Each row was made from one small tree. The marks that hang from a mark follow it in brackets, in the order of their numbers. Every link used is in the known rows. Write each row's tree.
Known rows
Z353(Z864(Z500(Z219 Z757) Z892)): [-25.9  17.9  -3.0  13.3  21.4  -4.8 -14.2  -6.3  -4.3  10.3  -7.1   9.5
  -3.4   8.8  13.7   0.0   4.2   9.6   9.7  -0.8  -3.6  -3.9 -14.9  23.2
  -5.8  21.8   8.4  31.5  12.4 -19.6   9.0]
Z892(Z864): [ -7.0   6.4   2.4  -5.1  -6.8 -10.3  -3.9  -0.1   4.5  -5.9   6.0  -1.0
  -8.6   0.4   3.4  10.4   5.3   4.6  -2.1   8.7  -5.3  14.2  -6.9  -3.0
   2.1  -9.3   3.7  -0.1   6.2  -1.4   0.9]
Z502(Z892(Z864)): [ -4.7   2.2  -3.3  -9.3  -8.4  -5.2   0.6   0.3   8.6  -3.0  -0.7  -4.8
  -8.3  -2.8   5.4   4.3  10.3   9.4  -6.1   7.3 -12.1  18.9  -8.2  -5.4
  -8.1  -1.8  -6.4  -6.6   3.1  -8.3  -7.9]
Z892(Z502 Z864(Z353 Z500(Z174 Z616))): [-21.4   3.3   6.9 -30.8  -4.9  -0.9   9.6  -0.8 -18.9  -2.5   9.1  -5.2
 -10.8 -11.3  15.7  21.8   7.5 -38.9   0.7   4.9  -8.1  26.3 -30.6  18.3
 -10.7 -17.9  45.0  33.6  10.5 -33.0  15.9]
Z500(Z227 Z757(Z174(Z219)) Z864(Z353 Z892(Z502))): [-14.5   9.9 -10.7  -6.6  -7.5 -18.1 -11.3   7.0  -2.5  -8.6  -7.2 -16.1
   0.0 -18.5  33.5 -11.6   7.5  -3.6   8.3 -11.0  -5.9  22.4  -7.7  16.9
 -12.0  16.8  -4.0  45.9  24.0 -15.2   1.3]
Z500(Z227 Z864(Z353)): [-23.0   5.3 -11.4   5.3  -4.7  -6.7   6.0  -3.5 -10.2   0.5 -10.5 -10.6
  -8.4 -14.0  18.5  -6.1  -0.2   3.2  -5.6  -9.9  -4.7   8.0  -8.8  12.9
 -10.1  21.1  -7.8  24.2  21.6 -11.5   5.2]
Z864(Z353 Z500(Z227) Z502(Z892)): [-24.5  -9.4 -10.7 -17.3  20.0   0.7  10.3   7.2  -6.9  17.1   9.4  -3.8
 -14.4  -6.9  26.4   1.9   9.3  -0.3  -0.3  -1.0  -7.5   4.1 -20.7  23.1
 -23.2  15.9   3.6  25.6   3.0 -34.8  -0.6]
Z616(Z174): [  5.1  -4.2 -10.0   0.0 -16.6   3.5   1.1  -0.1  -8.3  -6.6  -7.1  -7.0
   4.8  -2.5   4.2  -4.2 -11.0 -14.7  -3.6   0.3   3.6  -7.7   1.9  11.0
   3.9  -7.5  10.1   4.1  -6.7  -1.2  -2.7]
Z353(Z864(Z500(Z227) Z892(Z502))): [-16.7  14.2  -6.7  -0.6   9.3  -8.3 -10.9  -4.1  -7.0   0.5   8.6   3.8
 -16.3  11.1  14.3  20.2  -4.1  17.7  -3.0   6.7  -5.7  18.6 -16.8  12.8
 -23.7  -3.7  -3.5  32.2  -1.8 -17.2  14.9]
Z353(Z864(Z500(Z219(Z174(Z227 Z757))) Z502 Z892)): [-19.6  19.9 -13.3 -20.7  35.6 -31.0  -3.8   5.5 -22.3   3.5   8.6   5.7
 -11.5   5.4  33.6   7.1  13.1  12.9  19.1  23.3 -11.4  17.2  -8.9  26.5
  11.1   5.1  21.3  49.4   7.4  -6.3  18.0]
Z500(Z219 Z864): [-11.3  17.2  -3.5  11.7  -0.4  -7.1   0.8  -1.1  -4.8  -4.8 -15.3   1.7
   8.4  -8.8  -2.0 -10.7  -1.9   2.5  -6.6   2.5  -9.9   4.4  -3.4  12.6
   4.4  23.5   7.1  17.8  22.8  -8.0   8.9]
Z500(Z174(Z227 Z757) Z219 Z616 Z864(Z353 Z892)): [-28.4  15.1 -20.4 -19.2   8.7 -18.9  18.8  -3.6 -32.4   0.7 -26.5 -11.5
   0.1 -30.7  36.6 -17.5  18.5 -10.8  12.3  -4.6 -11.2  14.4 -14.9  30.6
  15.2  24.5  21.7  57.4  24.2 -18.6  11.1]
Z174(Z219 Z227 Z500(Z864)): [  7.3   1.6 -21.6 -13.9 -10.9 -20.8   7.1   5.5   0.8 -22.9  -1.7  13.3
  10.1 -19.8  19.0   4.6 -21.1   7.0   0.0   6.4  -5.6   1.7   0.4  11.3
  12.8  15.4  17.6  15.1  35.9  17.3  -1.9]
Z353(Z864(Z500 Z502 Z892)): [-16.4   5.0  -3.0  -3.7  30.3   1.7  -9.9   1.3  -4.9   6.5  15.8   3.4
 -17.7  24.2  27.2  21.2   8.2  14.7   9.4  15.3  -5.2  -0.4 -14.5  12.4
 -11.2  -5.9   9.0  22.0  -2.7 -18.9  11.2]
Z892(Z502 Z864): [ -2.7  10.6  10.8 -15.9  -6.2 -18.5  -9.1   1.5   2.2  -9.5  11.8   2.4
  -7.3  -3.1  -2.9  24.2  -0.5  -2.9  -3.9  16.2  -5.1  29.4  -8.9  -5.8
  -1.0 -21.3   9.2   4.9  -1.4   0.2   3.6]
Z353(Z864(Z892)): [ -7.8   8.4  -7.6   5.5   7.2  -0.9  -5.6  -6.9  -0.8   1.2  -2.8  -2.3
 -12.1  18.1  17.4   5.5   5.3  23.4   5.2   4.3  -6.5   1.3  -6.2  -5.1
  -8.1   0.5 -12.9   8.6  -5.9  -3.4   2.8]
Z500(Z219 Z757): [-13.5  15.3   2.5  10.4   8.6 -10.2  -8.1  -3.1  -0.3   6.7 -12.6   7.5
  12.6 -10.5  -5.6 -14.7   4.5  -3.0   3.6  -4.5   2.7   0.9  -2.8  14.9
   7.5  20.9   9.2  17.8  13.3  -7.8  -2.6]
Z174(Z500(Z864(Z353 Z892)) Z616 Z757): [ -4.1   1.5 -22.6 -27.7   8.4 -18.8  -2.3  10.0 -13.1  -2.3 -11.5  11.8
  -9.3  -4.4  51.9   9.5   4.9 -13.5  14.8  -9.4 -13.2  -6.6  -6.9  11.8
  11.8  19.8  24.4  13.5  15.7   7.4   2.0]
Z892(Z502 Z864(Z353 Z500(Z174 Z219))): [-18.6   6.4   6.7 -30.3   1.8 -16.3  12.9   3.8 -15.4  -4.8   8.0  -3.7
  -8.1 -15.3   9.5  12.8  -4.4 -26.4   7.4   6.0 -14.0  18.9 -27.1  23.7
  -6.4  -0.1  38.7  37.8  11.8 -30.5  15.6]
Z892(Z502 Z864(Z500(Z219 Z757))): [-20.8  20.1  15.5  -8.7   8.4 -22.3 -17.8   2.0  -0.8   0.2   7.7  14.7
   1.4 -13.1  -6.7  18.9  -2.1 -16.2   0.5  11.3  -2.7  24.4 -18.3  22.7
   0.4  -0.3  31.3  27.4  16.2 -15.3   9.5]
Z757(Z500(Z227 Z864(Z892(Z502)))): [ -7.2  29.1  -6.3   6.9  -5.3  -5.9  -1.7   2.9  -0.9  -7.8  -7.0  -9.6
 -22.2   3.7  17.7   9.0  -5.4   7.4 -12.4   3.1  -8.0  22.1  -8.9  12.6
  -9.9  -1.2 -12.9  24.4  13.5 -25.1  15.9]
Z864(Z353 Z500(Z174(Z757) Z219 Z227 Z616)): [-36.3  14.6 -12.9 -18.6  13.0  -8.2  17.8   1.4 -31.4  10.6 -10.1  -6.2
   3.2 -22.3  17.5 -24.4  19.6 -23.5   1.8 -10.3  -2.9   3.1 -28.9  41.9
   3.8  26.4  37.8  60.0  24.9 -38.3  14.6]
Z892(Z502 Z864(Z353 Z500(Z174(Z227) Z219 Z757))): [-28.8   6.4   4.5 -28.6   3.5 -34.9   6.8  -2.7 -16.5  -1.2   4.5  -1.4
  -3.2 -34.8  12.6  14.8 -10.7 -26.9  18.7   3.6  -6.3  31.6 -23.4  36.2
   1.6   5.7  37.7  49.4  21.6 -21.7   8.3]
Z502(Z892(Z864(Z500(Z219 Z227)))): [-23.1  13.9 -13.4  -1.7  -3.8 -10.1   5.3   1.4   3.2   3.4  -3.3   3.2
  -6.8 -10.6   2.9  -7.7   6.8  12.8 -13.5   2.9 -18.4  18.9 -22.0  22.3
 -16.1  23.2   4.2  24.3  18.8 -31.1   5.1]
Z500(Z219 Z616): [-13.8  15.4  -2.6   8.1   0.1   3.2   5.3  -3.2  -6.4   8.2 -14.3   9.9
  11.7  -4.2  -5.2 -17.6  13.1  -6.4  -9.3   0.1  -7.4   3.2 -12.3   9.2
   4.9  15.4  19.2  20.6   6.8 -17.9   7.8]
Z502(Z892(Z864(Z353 Z500))): [-19.2 -12.1  -0.5 -22.1  -0.6   1.7   8.0   4.9  -0.9   7.7   8.6  -3.6
 -20.1  -7.6  22.1  13.3   4.3  -9.7  -0.3  -0.1 -14.1   6.9 -23.2   8.5
 -17.1   3.8   6.1   3.0   3.8 -21.4  -1.0]
Z500(Z174(Z219 Z757) Z227 Z616 Z864(Z353 Z892)): [-23.3  18.2 -32.5 -19.6   5.5  -3.1  11.4  -0.4 -23.0  -9.7 -20.2 -20.4
   1.1 -22.1  42.8 -22.2  33.6  -1.4   5.2 -10.5  -5.8  11.1 -13.6  24.8
   9.2  22.3  20.5  58.1  33.1 -22.8   4.9]
Z864(Z500(Z174) Z502 Z892): [ -1.9  -0.9  -8.6 -16.5  23.0   7.7   4.1   5.7 -10.4  -2.5   8.5  -7.0
 -12.0   9.3  25.9  12.3  11.7  -8.8  16.3   4.5  -2.1  -0.5  -6.5  24.6
  -9.4  -6.5  24.1  28.4   3.0 -31.7  11.4]

Which tree is each row?
[-22.7  12.2 -27.9  -2.1 -20.5   5.4  -7.4  -2.8  -0.5  -5.9 -11.1  -3.2
  10.1 -21.3  17.7 -10.5  15.4 -13.9 -15.8  -1.4  -3.5  17.3 -21.4  34.8
  -3.2   9.3  33.4  34.4  25.9 -30.5  -7.9] -> Z502(Z892(Z864(Z500(Z227 Z616(Z174(Z219)) Z757))))
[ -0.4  11.0  -2.7  -1.4 -17.4  -8.3   5.4   9.8  -5.6  -2.0  -8.5  14.0
  13.1   3.5   5.9 -26.1   0.6 -20.2  -9.0  -1.5  -8.9  -3.8 -16.2  12.0
  -3.1  15.2  25.4  20.8  19.0 -19.2   9.8] -> Z757(Z174(Z500(Z219 Z616)))
[  9.2 -11.5 -36.8 -21.8  -2.4  -1.8  15.0   0.6  -2.3 -10.1  -1.0  -1.1
   4.9 -15.4  33.7   2.3  -0.4  -8.1  26.6 -10.1 -22.9   5.9   0.0  25.5
   9.6  14.1  36.9  27.5   8.2  -8.3   3.8] -> Z864(Z500(Z174(Z219 Z227 Z616)) Z892)
[ -5.4  22.1  -8.8   6.1  -7.6   4.4   6.0  -2.9 -11.5   2.2 -19.1   6.4
   9.3   1.3   0.0 -20.2  19.1 -15.1  -8.5  -0.7 -11.1  12.1  -3.6   7.6
   2.5  10.8  25.6  24.2   9.7 -16.7  14.9] -> Z500(Z219(Z174) Z616)
[-22.9  35.3  -3.9  26.9 -24.1  -3.8   8.0   5.0  -5.0  -2.0 -18.6 -15.3
   0.1  -0.9   6.8 -38.9   5.3 -10.7 -22.2  -2.1 -17.8  15.5 -21.6  25.7
  -3.1  25.7   3.6  38.2  37.2 -44.2  22.6] -> Z757(Z174 Z500(Z219 Z227 Z616 Z864))
[-15.9  -4.6   2.6 -20.7   9.3  12.2   2.1   3.0 -15.8  13.9   4.8   9.0
 -15.9  -0.8  25.8  21.0   8.3 -25.6   0.8  -4.2  -5.2   5.2 -23.4  12.9
 -17.0  -9.3  22.3  27.0 -11.7 -26.4  14.9] -> Z864(Z353 Z500(Z616) Z892(Z502))
[-16.6 -13.8 -14.4 -45.5  27.3 -27.0  12.7   8.5 -24.5   7.3  14.1  -5.7
  -2.2 -23.2  39.9  12.0   4.9 -29.6  33.4   3.0 -11.2  11.5 -12.4  35.3
  19.7   6.8  49.8  36.0   6.5  -8.7   3.7] -> Z864(Z353 Z500(Z174(Z227 Z616 Z757)) Z502)
[-22.0   1.9 -23.3 -20.7  27.2  -0.6   3.5   4.2  -9.5   2.0   3.9 -11.0
  -6.2 -11.1  44.9  -4.5  20.4  -4.4  23.9 -10.5   2.6  -0.1 -14.5  38.9
  -6.8  18.0  28.3  57.8  22.3 -38.2   0.1] -> Z864(Z353 Z500(Z174(Z219) Z227 Z757) Z502 Z892)
[ -2.9  12.8 -22.0 -17.1 -10.2 -38.3   3.6   7.7 -23.5 -18.5 -16.9   9.5
  13.2 -27.5  18.0  -6.9 -26.1 -12.7  -2.2  10.9   1.0  -3.3  -2.3  33.8
  26.6  16.2  29.6  30.7  28.3  15.1   1.9] -> Z616(Z174(Z227 Z500(Z219 Z864) Z757))
[ -5.4   1.1 -24.9  -2.6  -6.2  -0.3   8.4  -3.8  -7.8  -3.3  -4.7  -4.7
   4.7  -7.7  11.3  -4.8   0.3 -16.2   7.7 -14.7 -14.6  11.1  -6.5  29.1
  -6.3  17.3  31.4  24.7  16.0 -24.0   9.6] -> Z864(Z500(Z174(Z616) Z227))
[ -8.3  20.5 -33.2 -20.7  16.4 -24.2  -1.7   6.2  -9.8 -18.5  -4.5 -14.9
  18.4 -20.1  27.4 -13.0  24.6   0.9  13.3   6.8 -13.8  24.0   0.4  27.8
  26.4  22.3  43.5  44.8  36.6  -8.2  -0.5] -> Z500(Z174(Z219 Z616 Z757) Z227 Z864(Z502))
[ -8.4   7.0   3.4  -7.6  12.6  -2.4 -11.4  -1.4  -6.3  -0.4  11.9   5.6
 -14.7  14.9  13.8  28.2  -6.6   5.5   3.3  11.1  -6.1  10.8 -14.1   6.1
 -16.5 -12.1   4.8  18.3  -9.3 -10.5  13.4] -> Z353(Z864(Z500 Z892(Z502)))
[ -6.0  19.0 -22.9   1.8  -7.3 -31.9  -3.0  13.2  -2.5  -9.1  -8.6   9.4
  12.5  -1.2  23.9 -19.9  -1.5  -5.4  -0.6   2.8 -23.9  14.3  -9.6  27.2
  -1.2  35.1  31.7  35.9  36.3 -21.1  11.6] -> Z757(Z174(Z500(Z219 Z227 Z864(Z502)) Z616))
[ -0.4 -12.7 -36.1 -35.4   4.5 -22.8  14.7  10.5   1.1  -6.3  -2.0  11.2
   7.4 -24.2  49.9   6.2  -5.3  -2.3  11.7   4.5 -27.7   9.4  -9.1  14.5
   8.5  30.9  34.3  18.8  24.2   1.1 -12.9] -> Z174(Z219 Z227 Z500(Z864(Z353 Z502(Z892))) Z616)
[  3.2  -3.7 -23.7 -26.4   6.0 -28.1   0.6   6.0  -0.8  -4.7   4.1   5.0
  17.0 -25.3  18.2  -3.9   5.2   1.6  18.8   3.8 -14.0  10.9   4.1   8.4
  37.0  13.2  26.6  12.1   5.2  27.1  -9.9] -> Z174(Z219 Z227 Z616 Z757)
[-12.5  21.7  -4.3 -23.0  23.6  -8.8   1.8  15.9 -17.4   0.1  -0.2 -17.8
 -32.2  11.1  53.0   4.3  20.8 -13.0  11.2   9.6  -7.6   7.0  -6.3  14.6
  11.4  -3.8   8.9  28.4  13.8 -20.0  15.9] -> Z219(Z174(Z757(Z500(Z864(Z353 Z502 Z892)))))
[ -1.2   9.3  -2.4   2.0 -24.2  -4.0  -1.7   8.3  -7.7 -12.9  -9.1   4.1
   7.2   2.3  15.6 -10.7  -2.8 -23.5 -12.6   0.0  -5.4   4.9 -10.9   9.4
  -7.6   5.9  19.5  13.2  33.3 -11.6  12.0] -> Z757(Z174(Z500(Z616 Z864)))
[-10.7  -7.0  -5.2 -17.7  23.8  -0.2   4.0   6.1  -5.9  12.0   6.2  -2.9
 -19.6   7.8  35.7   9.1  15.6   3.1  15.3   1.2  -3.8  -5.0  -8.3   4.0
  -6.1  -1.1   1.1  18.1 -13.3 -15.8   0.4] -> Z864(Z353 Z502 Z892)
[-40.1   8.3 -11.7 -29.0   8.4 -14.8  -1.8   8.2 -27.8   6.3  10.9  -5.0
 -13.0 -11.4  36.5   8.4  20.5 -25.5  -4.3  14.7   3.0  12.1 -32.7  39.1
   7.7 -12.1  44.5  48.8  10.0 -28.2   8.4] -> Z892(Z864(Z353 Z500(Z227 Z616(Z174(Z757))) Z502))
[-16.5   0.9  -6.6 -10.0  20.3  -1.5   0.7   4.3  -9.2   4.9  -2.0  -6.7
 -18.4   2.7  39.6  11.9  13.4   2.7   9.6   3.5  -6.6   1.7  -7.4   9.4
  -5.5   5.4   1.0  23.9   5.0 -16.9   5.4] -> Z500(Z864(Z353 Z502 Z892))
[-15.8  11.8   2.7 -11.5  -4.3 -17.4  -8.3   2.3  -2.0  -6.3  16.8   5.2
 -12.9  -6.8   0.3  25.1  -4.4  -1.3  -9.8  11.3  -4.8  31.5 -18.1  15.1
 -13.4 -12.3  14.1  23.0   9.6 -14.6  13.2] -> Z892(Z502 Z864(Z500(Z227)))
[-19.8  -1.5   5.3 -22.0  13.3 -15.4   1.3   5.2  -2.6   4.4  16.3  -4.0
 -17.8   0.8  24.5  16.5  13.7  -1.4   8.2  14.0  -6.8  12.1 -16.6   1.8
   0.5  -9.5  13.0  13.3   1.3 -12.4   0.3] -> Z892(Z864(Z353 Z502))
[ -6.6  34.9  -1.9   6.5   7.6  -6.4   5.5   9.0  -5.6  -6.9  -7.4  -7.8
  -8.8  10.5  14.7  -9.5   4.6  -9.6  -6.2  15.3 -15.7  13.6  -4.5  18.4
   9.1  10.5  19.4  26.5  28.0 -28.2  21.7] -> Z757(Z500(Z219(Z174) Z864(Z502)))
[-12.3   0.2  11.8 -25.3  -3.2 -17.9  -0.9   2.4  -3.8  -1.4  12.8  -1.6
 -15.3  -7.9  11.1  23.5  -1.2 -10.5   1.6   9.4  -7.1  23.2 -16.8  -4.8
  -4.6 -16.3   9.0   9.8  -5.1  -3.3   2.3] -> Z892(Z502 Z864(Z353))
[ -5.8  25.8 -26.7  -6.0   2.5 -26.1  -1.7   2.3 -11.6   0.8 -17.0   3.5
  11.0  -9.2  11.1 -25.0  20.1  -4.2   4.7  -5.5 -18.1  21.0   2.7  17.0
  17.3  27.0  25.3  29.9  12.7  -1.0   8.9] -> Z500(Z219(Z174(Z616 Z757)) Z227)
[-11.1  21.2 -16.4 -20.2  18.3 -33.8   3.3   7.9 -16.3  -4.6 -12.0  -5.4
   5.5 -22.0  19.6 -10.6  15.6   4.4   3.6  20.2 -14.8  32.7   3.2  20.4
  14.8  19.1  13.1  34.3  23.1  -2.2   3.9] -> Z500(Z219(Z174(Z227 Z757)) Z864(Z502(Z892)))
[ -5.3  -0.8 -15.6 -14.5  -4.4   2.3  17.3   0.4  -9.3 -16.5  -9.1 -21.2
   7.1 -19.8  23.1 -11.6   2.7 -10.8   9.8  -6.7  -9.4   0.1  -4.3  13.1
   5.1  18.5  19.9  27.2  29.9 -10.7   0.3] -> Z500(Z174(Z219) Z864(Z353))
[-12.0   7.1   8.1  11.1 -11.5  -0.1 -13.3   0.5  -3.2   5.9  -8.1  -5.7
  12.1  -2.9   3.6 -19.2  15.8 -24.4   0.3  -7.3   4.3  11.0  -7.3   9.7
  -3.0   1.7  11.0  15.1  13.6 -14.7   1.4] -> Z500(Z616 Z757(Z174))
[-12.5   2.1 -12.2 -15.9  16.3   0.5   9.9   1.4 -16.2  -5.6  -7.5 -19.7
 -14.9  -1.5  41.1   4.9  14.4  -5.9  16.3  -0.5  -7.2   5.4  -6.3  16.8
  -6.8   5.5  12.0  34.3  13.7 -27.7   7.2] -> Z500(Z174 Z864(Z353 Z502 Z892))
[-21.8  27.0 -25.2  22.3 -23.5   0.2   4.3  -8.3 -18.7  -6.2 -33.4  -4.1
  15.3 -16.1   3.5 -27.1   2.1 -10.0 -24.3  -2.3  -6.8   9.5 -11.7  32.4
   2.3  23.1  22.1  44.2  25.5 -26.2  10.8] -> Z500(Z219 Z227 Z616(Z174) Z864)
[ -8.6  19.2 -34.4   7.9  -7.9 -10.6  -4.6  -8.5   0.6 -18.1 -23.0 -12.7
  24.7 -25.2  16.4 -20.3  10.9  -5.3   9.6 -15.7 -11.5  22.2   3.7  27.7
  12.3  34.8  32.0  36.3  45.8 -10.9  -4.6] -> Z500(Z174(Z219 Z616) Z227 Z757 Z864)
[-17.1  -4.3  14.2 -28.2   2.6 -11.6  -0.8   6.3  -6.7   1.6  21.0   3.9
 -18.7  -7.5  13.3  32.5  -6.6 -21.1   2.1   8.9  -7.5  17.4 -23.6   8.5
 -10.0 -16.3  21.3  14.7  -0.8 -11.7  10.6] -> Z892(Z502 Z864(Z353 Z500))
[ 10.4   4.6 -36.3 -10.7 -10.4 -13.5   2.9   5.4   8.7 -11.6  -2.9  19.1
  14.3  -5.3  19.2  -8.9  -3.4   5.3   1.1  -8.4 -14.7  -1.5  -3.5   9.1
   8.2  24.7  29.4  12.8  20.9   3.5  -5.9] -> Z174(Z219 Z500(Z227) Z616)
[-28.9  15.0 -18.6  -2.3  18.2 -10.1  -1.4  -5.0 -15.5  -0.7 -16.2 -20.4
 -10.9 -11.3  41.6  -5.1  20.3   0.2  16.0  -9.7   3.4  16.4  -7.4  31.1
 -10.4  19.0   6.9  53.4  29.7 -34.4   2.2] -> Z500(Z174 Z227 Z757 Z864(Z353 Z502 Z892))
[-15.9  10.1  -1.2  -6.8  17.6   3.2   6.8   9.4  -4.5   5.8   1.6 -13.6
 -31.4  12.4  44.1   9.2   6.0  -3.1   5.5   5.0  -9.6  -3.4 -14.7  13.1
  -0.7   2.4  -2.0  20.3   9.2 -30.9  11.0] -> Z757(Z500(Z864(Z353 Z502 Z892)))
[  0.3   9.6 -26.1 -36.3  19.8 -22.7  -4.7  15.1 -18.4  -6.1  -5.8   9.5
 -13.3   5.7  63.4  12.8  18.0 -20.0  19.7   1.6 -15.7   6.8  -0.8  14.0
  12.1   9.8  39.7  25.4  17.2   0.6   9.4] -> Z219(Z174(Z500(Z864(Z353 Z502 Z892)) Z616 Z757))
[-20.6  32.0 -12.3  10.5   9.3  -9.1   9.4   6.9   2.5   3.1 -12.3 -10.8
  -8.2  -2.7  12.5 -19.6   5.9  15.5 -17.5  10.6 -17.8  15.9 -16.3  24.6
  -5.1  31.3  -3.9  30.6  28.7 -44.0   6.9] -> Z757(Z500(Z219 Z227 Z864(Z502(Z892))))
[-14.2   3.5  -4.9  -6.8  23.4  15.4  -3.9   5.0  -8.6  11.7   7.3  10.8
 -11.7  13.0  25.0  15.1  22.2  -9.2   1.0   7.3  -2.5   0.4 -15.3  18.8
  -8.0  -8.3  26.6  25.8  -2.9 -30.6  14.4] -> Z864(Z500(Z616) Z502 Z892)
